What can hang from each mark
U: T
N: D F
F: T Z
X: P
T: E F U
B: F P
Z: F
P: B

Known rows, with every way that one mark hangs from another
{N D}: [  4 -10  27   5   9  -3 -15  27  10 -10   7  -3  -7 -27   4   1  -1  27
 -15]
{U {T E {F Z}}}: [ 35   5 -50   3   6 -31 -10  31  24  -5 -18 -16 -54 -26  21  -6 -63  35
  -1]
{N D F}: [ -3  14  -1  14  21  -7 -21   9  49 -20  35   2 -14 -35   5  -2  52  55
 -26]
{P {B {F {T U} Z}}}: [ 31 -27 -50  21  -9 -22  16 -43  -6  14 -45  -9 -15 -18   3 -18 -40 -17
 -11]
{X {P B}}: [ -3   6  15  13 -27   0 -16 -26 -30  -4   2   3  59  14  -8   2 -57  -9
  -9]
{B {F {T E U} Z} P}: [ 55 -28 -35  14   6 -29 -32  44 -27   7 -53 -17 -86 -35  25 -16 -61  11
  17]
{Z {F {T E U}}}: [-26  -2   4  22  12 -12   7  -8  21  -3  25 -20 -37 -15  18 -15 -63 -18
  -1]
{T E {F Z}}: [ 43 -12 -50  25  18 -21  16  22  27  -5   8 -13  -6 -15  39 -12 -72   7
  -1]
{P B}: [ -4 -12 -18  12 -19 -16  24 -44  -9   4 -16   2  14   1  -3  -8 -15 -20
 -11]
{F T}: [ 12  -8 -17  22   2  16 -12 -16  18   2 -36 -10 -43  -1   3  -5 -27   0
  -4]
{F T Z}: [ 74 -16 -56  22  16  13 -13  -8  11   0 -71 -19 -54  -1   4  -8 -35 -11
   6]
{P {B {F T}}}: [  3 -19 -37  18 -14 -14  12 -47  -5  13 -34  -3  -9 -13   2 -17 -30   3
 -14]
{X {P {B {F {T E} Z}}}}: [ 27  -4 -19  21 -16  -7 -23 -22 -33  -2 -33  -3  34   1   4  -7 -89  -1
 -10]
{P {B F}}: [ -4 -16 -29   7 -16 -22  17 -39 -13  13 -17   2  12 -13   1 -14 -18   3
 -12]
{X P}: [  0  15  27   5 -13  12 -33   6 -24  -7  12   2  49  13  -6   8 -50   4
  -1]
{B F}: [  1  -6 -16  -7   5  -9 -10   6  -8  13  -4   0  -3 -19   5  -8  -7  32
  -2]
{Z {F T}}: [-27   7   5  11  11   8  -5 -13  24   1  28 -19 -31  -4   6 -13 -34   8
   3]
{X {P {B {F {T U}}}}}: [  1  -3   7  20 -26  -4 -20 -28 -26   4  -4  -1  41  -1  -4  -3 -77  -7
 -12]
{N D {F {T E U} Z}}: [ 49  -5 -40  41  32 -18 -18   8  56 -22 -18 -13 -58 -46  20 -10  -4  22
 -26]
{B {F T Z}}: [ 53 -16 -55   8  17   1 -19   1   1  13 -53 -14 -40 -21   8 -14 -34  24
   3]

Rows
[ 55 -20 -33   4   6  -9 -44  39 -24  10 -52 -16 -79 -25  13 -14 -32  37
  21] -> {B {F T Z} P}
[ 14 -20 -17  38   3 -13   6  -8  17  -4 -38 -12 -52 -15  21  -8 -70 -36
 -10] -> {F {T E U}}
[ 33 -23 -56  17  -8 -15  11 -43  -8  13 -54  -7 -14 -13   3 -19 -35  -3
 -10] -> {P {B {F T Z}}}
[ 38 -22 -33  35  12 -40  31  23  32   0  30 -15  -8 -30  41 -10 -85 -33
  -4] -> {T E {F Z} U}
[ 12 -22  -5  14  -4 -27 -31  38 -21   7 -30 -11 -79 -35  24 -13 -54  19
  10] -> {B {F {T E U}} P}
[-23   4  -4  17  14  -4  -1  -9  19  -6  15 -19 -36  -8  17 -15 -56   3
   0] -> {Z {F {T E}}}
[ 76 -27 -55  37  17 -16   4  -2   9  -5 -73 -21 -64 -16  22 -11 -77 -47
   0] -> {F {T E U} Z}
[  5   9 -32   3  -1 -30  -9  28  27  -5  -1 -12 -49 -26  20  -5 -58  41
  -5] -> {U {T E F}}
[ 58 -22 -42  10   9 -20 -40  44 -28   4 -66 -16 -85 -28  23 -17 -52  32
  18] -> {B {F {T E} Z} P}
[  5 -21 -43  21 -12 -22  15 -44  -8   9 -44  -3 -12 -15  10 -19 -47  -1
 -16] -> {P {B {F {T E}}}}
[-28   1  13  15   8  -1   2 -13  26   3  39 -20 -31 -12   7 -12 -40 -12
   2] -> {Z {F {T U}}}
[ 46 -14 -22 -12   5 -20 -37  50 -36   9 -27  -9 -49 -25  10 -11 -10  37
  23] -> {B {F Z} P}
[ 30 -16 -17  22   6 -16  22  14  43  12  57 -16   5 -23  18  -5 -40 -23
   2] -> {T {F Z} U}
[  8   6 -20  36  25  -8 -25   3  58 -24  -2  -4 -50 -39  19  -9  11  50
 -32] -> {N D {F {T E}}}
[ 30   9 -39  -5   1 -15 -17  24  30   3   0 -16 -44 -22   4  -2 -31  42
   3] -> {U {T {F Z}}}
[  1 -23 -31  20 -16 -20  17 -47  -2  15 -28  -4  -9 -17   2 -16 -36 -11
 -15] -> {P {B {F {T U}}}}
[  4  16 -48  31  16  -5  -9 -24  48 -15 -10  -1 -44 -12  15  -9  11  23
 -17] -> {N {F {T E}}}
